What can hang from each mark
Y: M
C: H
R: M
H: C S U
Q: M U
M: Q R Y
U: G H Q

Each row was made from one small tree. The marks that hang from a mark follow it in brackets, in alphabetical order. Every link used is in the known rows. Write each row's tree.
Known rows
Y[M[Q[U[H]] R]]: [  1.4   7.7   1.7  -9.5 -12.0 -27.2  -1.7   9.5   5.1  18.1 -10.3  -9.0
  -0.2   1.4 -21.3   4.2  -8.2  11.5 -15.0 -24.5  13.4 -17.9  -9.9 -24.1
 -25.2]
U[G H[C S]]: [ -3.7  11.2 -17.7  -3.8  -9.3 -22.3   6.6  -0.2  -2.4  24.3 -22.5   1.9
  14.0  -2.1 -31.9 -16.7 -15.5  14.7 -14.6 -13.3  10.6  -5.3 -13.2 -11.4
 -33.0]
M[Q R]: [  1.8  -4.2   7.7 -11.0 -10.1 -25.7   9.3   1.2   6.8  16.6 -11.9  -5.4
   1.0  12.9 -22.0   3.7 -17.4  12.4 -14.3   0.3  13.1 -12.3  -5.3  -5.2
 -13.2]
U[H[S] Q[M[R]]]: [  1.0  -7.1 -13.3  -2.1 -12.8 -23.4   8.6   9.1   5.0  14.4 -19.7   7.4
   4.5   9.3 -29.3  -6.0 -13.2  15.7 -14.8 -25.1  11.5 -19.6 -17.8  -8.0
 -12.3]
M[Q[U] Y]: [ -2.5  11.6   9.7 -11.8  -9.3 -25.9 -15.3  -0.7  11.4  20.0 -13.7  -8.0
   8.0   2.8 -19.5  -5.1 -11.7  21.1 -15.1 -29.2  16.2  -2.2  -5.1   6.8
  -9.2]
H[S]: [  6.3   2.9  -8.7  -9.3  -8.5 -24.1  -0.2  -3.5  -3.5  24.1 -13.7  -0.8
  14.9   7.3 -26.0 -13.5  -6.7  12.1 -12.9   0.5   9.3  -0.8  -7.8  -0.4
 -13.9]
R[M[Q[U] Y]]: [  1.0  10.8   9.0 -10.5 -11.7 -21.8 -11.6   2.0  12.9  27.3 -16.3  -6.4
   6.0   4.6 -20.0  -7.1 -19.5  15.3 -16.0 -27.6  16.5  -2.0   0.1  10.2
 -19.7]
C[H[S]]: [  0.8   5.8 -12.8 -13.8 -10.8 -20.9   0.1  -2.7  -2.6  28.3 -16.6  -1.9
  11.7   2.5 -26.2  -5.4 -12.7   5.6  -8.2   5.4  11.4   1.5  -4.6   6.5
  -1.7]
M[Q R Y]: [ -1.2   4.9  10.1 -10.3 -10.2 -24.7   8.1   0.9   9.8  16.0 -16.9  -4.8
   2.7  12.3 -18.9  -5.9 -22.5  20.7 -14.7  -9.8  17.1  -8.0  -6.6  -1.2
 -10.5]
H[U]: [  3.5 -11.1   3.1 -14.7  -6.0 -25.4   6.7  -7.3  -3.6  26.0  -8.7   5.4
  19.6  15.3 -17.3  -6.6  -6.4   4.0 -12.0  10.7  11.5  -2.1  -8.6   2.7
 -13.6]
U[G H Q]: [ -1.5  -1.0  -1.2  -2.6  -4.5 -20.5  -5.7   5.5   2.1   8.0 -21.4   9.9
   7.6   7.8 -24.8  -7.8 -20.7  11.5 -10.6 -33.8  12.2  -7.4 -16.9 -19.9
 -55.3]
H[C U]: [ -1.7  -8.0  -1.2 -13.7  -8.9 -26.0   8.7 -10.8  -3.7  31.1 -10.5   2.8
  21.1   9.8 -20.9 -12.0  -6.2   2.2 -16.1  16.5  12.8  -2.1 -10.0   4.5
 -29.6]
R[M]: [  7.1   1.6   4.2  -9.5 -10.7 -21.7   0.0  -2.7  -0.1  27.1 -16.1   1.4
  10.6  12.1 -20.5  -8.5 -17.2   1.6 -14.1  -6.7  13.3  -2.3  -1.4   2.6
 -46.1]
C[H[S U[Q]]]: [  0.2 -15.2 -13.5 -13.4  -8.2 -18.2   2.0  -1.4  -1.3  25.9 -12.7   6.5
  15.7   9.4 -26.5  -8.1 -16.3   1.7  -6.8  13.9   9.6   1.0 -13.3   3.6
   2.4]
H[U[Q]]: [  2.4 -19.8   2.9 -10.9  -4.8 -22.9  -0.9  -3.6  -0.9  18.2  -9.8   9.9
  16.8  16.5 -20.0  -9.2 -10.7   4.5 -11.4   3.6  10.7  -3.0 -14.9  -3.4
 -30.5]
H[C S U[G]]: [  1.4  -5.0 -14.5 -10.0  -4.9 -22.6  17.8  -6.8  -3.4  29.8 -10.9   2.8
  20.6   4.3 -29.4 -14.1 -14.9  13.7 -14.0  17.6   8.4   1.7 -10.9   0.7
  -7.6]
M[R Y]: [  1.7   6.9   4.9  -9.9  -8.6 -25.1  10.1  -1.5   2.2  18.1 -17.8   2.2
   9.8  10.2 -17.0 -11.6 -21.2  18.7 -13.8  -7.5  15.1  -6.8  -7.9  -3.2
 -32.8]
Y[M]: [  9.3   8.5   5.0 -11.4  -6.2 -26.0  -2.0  -4.6  -6.6  18.8 -10.9  -2.0
   9.7   8.6 -17.6  -9.9  -3.9   6.2 -14.1  -7.4  14.2   0.0  -7.5 -11.5
 -39.6]
H[C S U[G Q]]: [  0.1 -12.5 -14.9  -5.6  -3.1 -20.3  12.9  -2.8  -0.6  22.1 -11.9   7.1
  18.6   5.5 -32.0 -18.1 -19.4  13.8 -13.4   9.9   7.7   0.8 -17.4  -5.7
 -22.4]
R[M[Q Y]]: [  1.8   8.6  12.5 -10.5 -11.7 -20.7  -4.1  -1.2   9.8  22.9 -21.5  -3.9
   5.4  13.4 -19.0 -12.3 -22.7  11.1 -16.2 -18.5  19.0  -0.6  -1.0   9.4
 -20.4]
R[M[Q[U[H]] Y]]: [ -4.7  13.1   5.7  -8.2 -15.1 -21.5 -15.1   6.3  12.5  26.6 -23.0  -3.5
   6.4   4.7 -20.8  -8.2 -18.3  12.3 -15.6 -41.9  17.8  -8.9  -4.7   1.3
 -24.1]
U[H[C S] Q]: [ -6.0   0.6 -18.5  -2.6 -12.9 -22.0  -7.0   1.5  -1.2  20.7 -23.7   6.2
  14.0   2.1 -32.6 -23.0 -11.7   7.8 -15.6 -14.8  10.5  -8.9 -20.8 -12.7
 -50.2]

Write each row's tree
[  1.1   4.3   6.6  -3.8  -3.6 -22.2   2.6  -1.0   9.5   8.0 -19.7   7.9
   6.1   9.2 -21.6  -9.6 -20.5  25.3 -14.0 -44.5  18.2   0.9 -10.2   5.9
 -23.0] | U[G Q[M[Y]]]
[  1.8   9.5   3.6 -10.0 -11.7 -28.0   6.1   0.8  10.1  21.9 -12.1  -0.1
   7.2   2.9 -18.2   0.5 -11.3  26.5 -16.8 -30.6  16.4 -10.0  -4.8  11.5
  -8.5] | Q[M[R Y] U]
[ -4.6   8.1 -16.5  -6.8 -14.5 -24.1  -0.6  -2.1  -3.9  28.8 -22.6   0.8
  16.5   0.9 -29.7 -20.1  -6.9   7.6 -16.3  -7.2  11.7  -7.5 -14.3  -7.0
 -34.8] | U[H[C S]]
[  7.2   3.2   8.4 -11.3  -8.4 -26.1   9.5   1.5   2.0  14.4  -8.9  -9.1
  -1.7  11.1 -19.8   0.7 -12.8  11.4 -14.8  -0.7  14.8 -10.5  -6.2 -16.4
 -20.6] | Y[M[Q R]]
[ -0.7   2.1  -3.6  -7.7 -14.7 -28.7   5.2   5.6   6.6  22.3 -13.4   2.0
   5.8   1.4 -22.1   8.3  -4.0  14.7 -15.9 -32.5  13.1 -21.2  -8.6  -4.2
 -15.5] | Q[M[R] U[H]]
[ -0.3  11.8   7.0  -8.4  -5.4 -24.0   7.3   6.4  14.3  15.1 -12.1  -6.3
   1.9   1.2 -22.1   2.3 -29.0  31.2 -13.4 -24.9  14.2  -6.8  -4.4  -5.1
 -10.0] | M[Q[U[G]] R Y]
[  2.1   6.1   5.9  -9.8 -11.0 -27.0  15.1  -2.7   7.1  18.6 -17.0   2.8
   6.2  11.0 -17.3  -4.4 -14.3  22.0 -16.7 -20.6  18.3  -9.2  -5.9   9.4
 -10.2] | Q[M[R Y]]
[ -4.3  15.0 -20.0  -3.3  -9.8 -23.8  -2.0   3.1   0.7  27.6 -17.7  -0.9
  15.1  -9.9 -33.2 -11.3 -12.7  17.6 -14.7 -22.4   8.4  -6.4 -13.0 -10.2
 -31.7] | Q[U[G H[C S]]]
[ -3.6  17.8   1.5  -5.9  -9.0 -25.1  -2.4   3.2   9.5  18.2 -20.4   3.8
   9.5  -2.1 -20.6  -0.6  -9.7  26.9 -14.7 -57.9  17.4  -6.5  -8.1   5.3
 -11.1] | Q[M[Y] U[G H]]
[  0.5  12.0   5.0 -11.2 -10.4 -27.9  -7.1  -3.7   9.0  22.5 -13.6  -1.1
  11.5   1.5 -17.9  -4.8  -3.6  23.0 -17.0 -40.8  18.1  -2.5  -5.0  18.6
  -8.1] | Q[M[Y] U]
[ -0.9 -14.3 -14.6  -8.3  -8.2 -22.2   5.0  -5.2  -2.0  27.0 -11.9   6.7
  20.6   7.8 -29.9 -22.3 -10.6   6.9 -15.3  13.6   8.8  -1.1 -18.4   0.4
 -25.9] | H[C S U[Q]]
[  1.9   1.3   4.7  -2.9  -4.7 -22.5  16.4   3.8  11.3   6.5 -18.1   7.8
   1.6   9.4 -21.9  -4.7 -28.6  29.5 -14.4 -33.4  16.9  -7.1 -11.3  -1.2
 -23.6] | U[G Q[M[R Y]]]
[ -2.3 -16.3  -1.4 -15.4  -7.6 -19.8  -0.2  -3.2  -0.2  22.6 -12.6   8.2
  13.8  11.6 -20.2  -0.8 -16.3  -2.3  -6.9   7.7  13.3   0.0 -10.8   3.0
 -18.3] | C[H[U[Q]]]
[  7.0  -7.9  -9.1 -10.2  -1.5 -21.8  15.9  -2.7  -3.0  24.5  -9.1   4.2
  19.9   9.3 -25.6  -9.6 -13.6  16.1 -10.4  12.1   6.8   1.5  -9.0  -1.0
   8.1] | H[S U[G]]
[  2.7  -4.9 -14.1 -14.6  -4.4 -18.6  18.1  -2.7  -2.4  29.1 -11.4   2.2
  16.5   4.4 -26.1  -0.8 -19.8   8.9  -5.5  15.3   9.9   4.7  -5.3   4.9
  18.3] | C[H[S U[G]]]
[ -3.8  11.9  -0.2  -7.9 -14.4 -27.7   3.0   4.9  10.3  21.5 -19.1   2.8
   7.4   1.7 -18.1  -0.5 -10.3  23.4 -16.6 -43.9  17.2 -17.6 -10.1   2.1
 -13.4] | Q[M[R Y] U[H]]
[  0.7  -1.0   5.5  -6.2  -9.8 -24.3   8.7   1.4   9.3  10.5 -18.4   7.0
   3.7  12.4 -19.7  -7.6 -19.9  23.3 -16.1 -29.2  17.9 -10.2 -12.4   4.5
 -26.5] | U[Q[M[R Y]]]
[  0.9 -15.6   5.4  -9.9  -7.8 -24.4  17.7  -0.3   8.1  15.9 -13.6  10.3
  10.8  17.0 -17.4  -7.7 -16.9  19.8 -15.6 -12.3  17.2 -10.5 -14.7   7.6
  -4.5] | H[U[Q[M[R Y]]]]
[  5.7   8.4   7.7 -12.2  -8.1 -27.0 -12.1   0.7   3.8  19.0  -4.9 -11.8
   3.5   1.8 -20.3  -0.1  -2.5  11.7 -15.3 -20.7  14.1  -3.0  -4.9  -8.4
 -18.6] | Y[M[Q[U]]]
[  2.0   8.5 -13.6  -4.1  -6.5 -21.5   5.1   3.7  -2.5  19.1 -20.2   2.9
  12.7   3.0 -28.7 -10.4 -14.0  15.8 -11.1 -19.1   9.3  -5.2 -12.4 -13.5
 -17.2] | U[G H[S]]
[ -5.8  10.0  -5.0  -5.5  -9.5 -23.7   3.4  -2.2  -0.7  21.4 -22.0   4.1
  11.5   0.1 -26.2  -9.2 -15.9   9.9 -14.7 -18.8  14.1  -6.3 -11.6 -13.3
 -53.0] | U[G H[C]]
[ -3.3 -15.0  -1.8 -10.5  -7.5 -23.8   1.8  -7.3  -1.4  23.8 -11.4   8.1
  18.3  10.6 -24.0 -14.8 -11.6   3.9 -15.0   8.7  11.8  -3.0 -16.5  -2.2
 -45.0] | H[C U[Q]]
[ -5.3  10.4 -18.4  -6.2 -17.2 -27.5  -4.0  -0.2   2.8  31.6 -17.1  -1.8
  14.0  -6.1 -31.1  -8.1   3.0  14.2 -19.5 -28.8  12.9 -10.6 -12.4   8.2
  -9.8] | Q[M U[H[C S]]]
[ -5.1   4.3 -18.3   0.1  -7.8 -19.8   0.3   3.8   0.3  16.7 -23.7   6.7
  11.7  -0.7 -34.8 -18.9 -20.4  15.4 -13.9 -21.8   9.6  -6.6 -20.0 -17.0
 -49.6] | U[G H[C S] Q]
[ -6.9  10.0   3.7  -8.2 -13.5 -25.6  -3.5   8.1  12.3  18.6 -19.0  -4.8
   3.8   2.5 -20.0  -1.2 -18.6  21.6 -14.9 -32.0  16.4 -16.2 -10.0  -8.6
 -14.4] | M[Q[U[H]] R Y]
[ -6.2  14.5  -6.5  -7.9 -12.5 -24.0 -13.3   5.7  10.1  22.5 -20.8  -6.7
  10.6   0.2 -25.7 -12.4  -8.7  23.1 -14.5 -37.1  13.7  -7.6 -11.7  -0.1
   8.9] | M[Q[U[H[S]]] Y]
[  5.6 -15.1 -10.3  -6.0   0.0 -19.3   9.9   1.0  -0.1  17.4  -9.7   8.5
  17.2  10.5 -27.8 -13.4 -18.6  15.8  -9.8   4.4   6.6   0.1 -15.6  -6.7
  -7.3] | H[S U[G Q]]
[  1.2  11.2 -15.9  -4.2  -6.7 -23.2  -3.2   6.7   0.9  22.1 -15.3   0.3
  13.8  -4.7 -29.1  -6.1 -11.5  19.0 -11.1 -27.6   7.0  -6.4 -11.5 -11.5
 -16.7] | Q[U[G H[S]]]
[  1.6  15.0   9.3  -7.5  -6.9 -20.1  -4.6   4.3  15.0  22.0 -16.8  -6.0
   3.9   2.8 -22.2  -4.1 -29.2  21.9 -14.1 -34.1  16.0   0.9   1.8   5.5
 -18.3] | R[M[Q[U[G]] Y]]
[ -2.5  -5.1   0.4  -5.3 -11.7 -24.7  -7.0   2.2   3.9  11.6 -21.3   8.8
   6.7  11.3 -22.7  -2.7  -5.1   7.8 -14.7 -41.8  15.9 -12.6 -15.3  -2.4
 -33.3] | U[H Q[M]]
[ -1.9  14.8   8.7  -8.8  -4.1 -23.9  -6.2   1.5  13.3  15.5 -13.4  -6.7
   6.4   0.4 -21.4  -2.4 -19.3  28.4 -13.1 -34.3  15.4   0.9  -3.3   2.7
  -6.8] | M[Q[U[G]] Y]
[  0.5  -5.6  -1.6 -16.5  -4.2 -20.2  13.1  -4.8  -1.2  26.5 -11.2   4.8
  13.9   6.5 -19.6   5.3 -19.7   4.6  -5.8  11.2  12.6   3.5  -3.0   3.3
  -1.7] | C[H[U[G]]]
[ -1.6   8.4   7.2 -10.8 -10.6 -26.1  -0.5   3.8  13.1  19.3 -11.9  -7.6
   3.7   3.8 -20.1  -1.2 -19.7  24.5 -15.0 -18.2  15.1  -9.5  -5.8   0.5
 -11.0] | M[Q[U] R Y]
[  3.8 -15.2   1.9  -8.3   0.0 -21.0   7.1  -1.5   1.3  14.4 -10.2  10.2
  14.4  13.2 -22.2  -5.6 -19.9  10.7 -10.1  -2.7   9.8  -0.2 -13.5  -8.0
 -28.7] | H[U[G Q]]
[  3.8 -23.2   2.4 -10.4  -7.9 -25.2  18.8  -0.3   5.5  16.9  -7.8   9.4
   9.4  17.8 -20.6   1.8 -12.6  10.8 -14.3   0.8  12.8 -13.6 -13.2   3.0
  -7.8] | H[U[Q[M[R]]]]
[ -0.9  -4.3 -12.9  -3.4  -9.8 -21.3  -9.5   5.0  -0.9  15.6 -21.7   7.4
  12.5   8.0 -29.2 -17.2 -11.1   9.3 -12.0 -21.1   9.7  -8.4 -19.8 -13.1
 -35.9] | U[H[S] Q]
[  8.6   9.6   5.4  -8.6  -4.0 -25.2   8.6   7.2   7.0  14.3  -3.5 -10.5
  -3.3   0.0 -22.4   8.5 -19.4  21.1 -13.4 -13.6  12.0  -8.0  -3.5 -20.4
 -18.0] | Y[M[Q[U[G]] R]]
[  5.2 -20.5  -8.2  -8.6  -7.4 -23.3   7.6  -2.6   2.6  21.1  -9.4   7.3
  15.5  15.5 -26.1  -8.9  -3.7  11.5 -14.7  -4.7  11.0  -4.7 -14.6  11.5
  12.8] | H[S U[Q[M]]]
[ -6.4  12.3  -6.6  -5.9 -12.3 -26.9   1.1   0.3   6.1  23.9 -16.3   1.8
   9.1  -7.0 -27.4   2.5  -5.7  16.1 -17.6 -40.6  15.4 -10.7  -8.7   0.8
 -30.2] | Q[M U[G H[C]]]
[ -7.3   9.6  -6.2  -8.3 -16.9 -28.9  -6.2  -2.7   5.1  28.0 -17.0   0.4
  11.7  -4.4 -25.3  -1.6   3.3  10.1 -19.3 -38.1  15.6 -13.3 -10.2   6.3
 -30.7] | Q[M U[H[C]]]
[  2.5   2.5   3.7  -7.6  -6.0 -25.0   7.9   7.3  11.8  15.3  -6.5  -7.3
  -0.4   1.4 -24.7  12.0 -23.7  22.2 -12.2 -13.1  10.3 -10.5  -3.4 -10.2
 -11.3] | M[Q[U[G]] R]
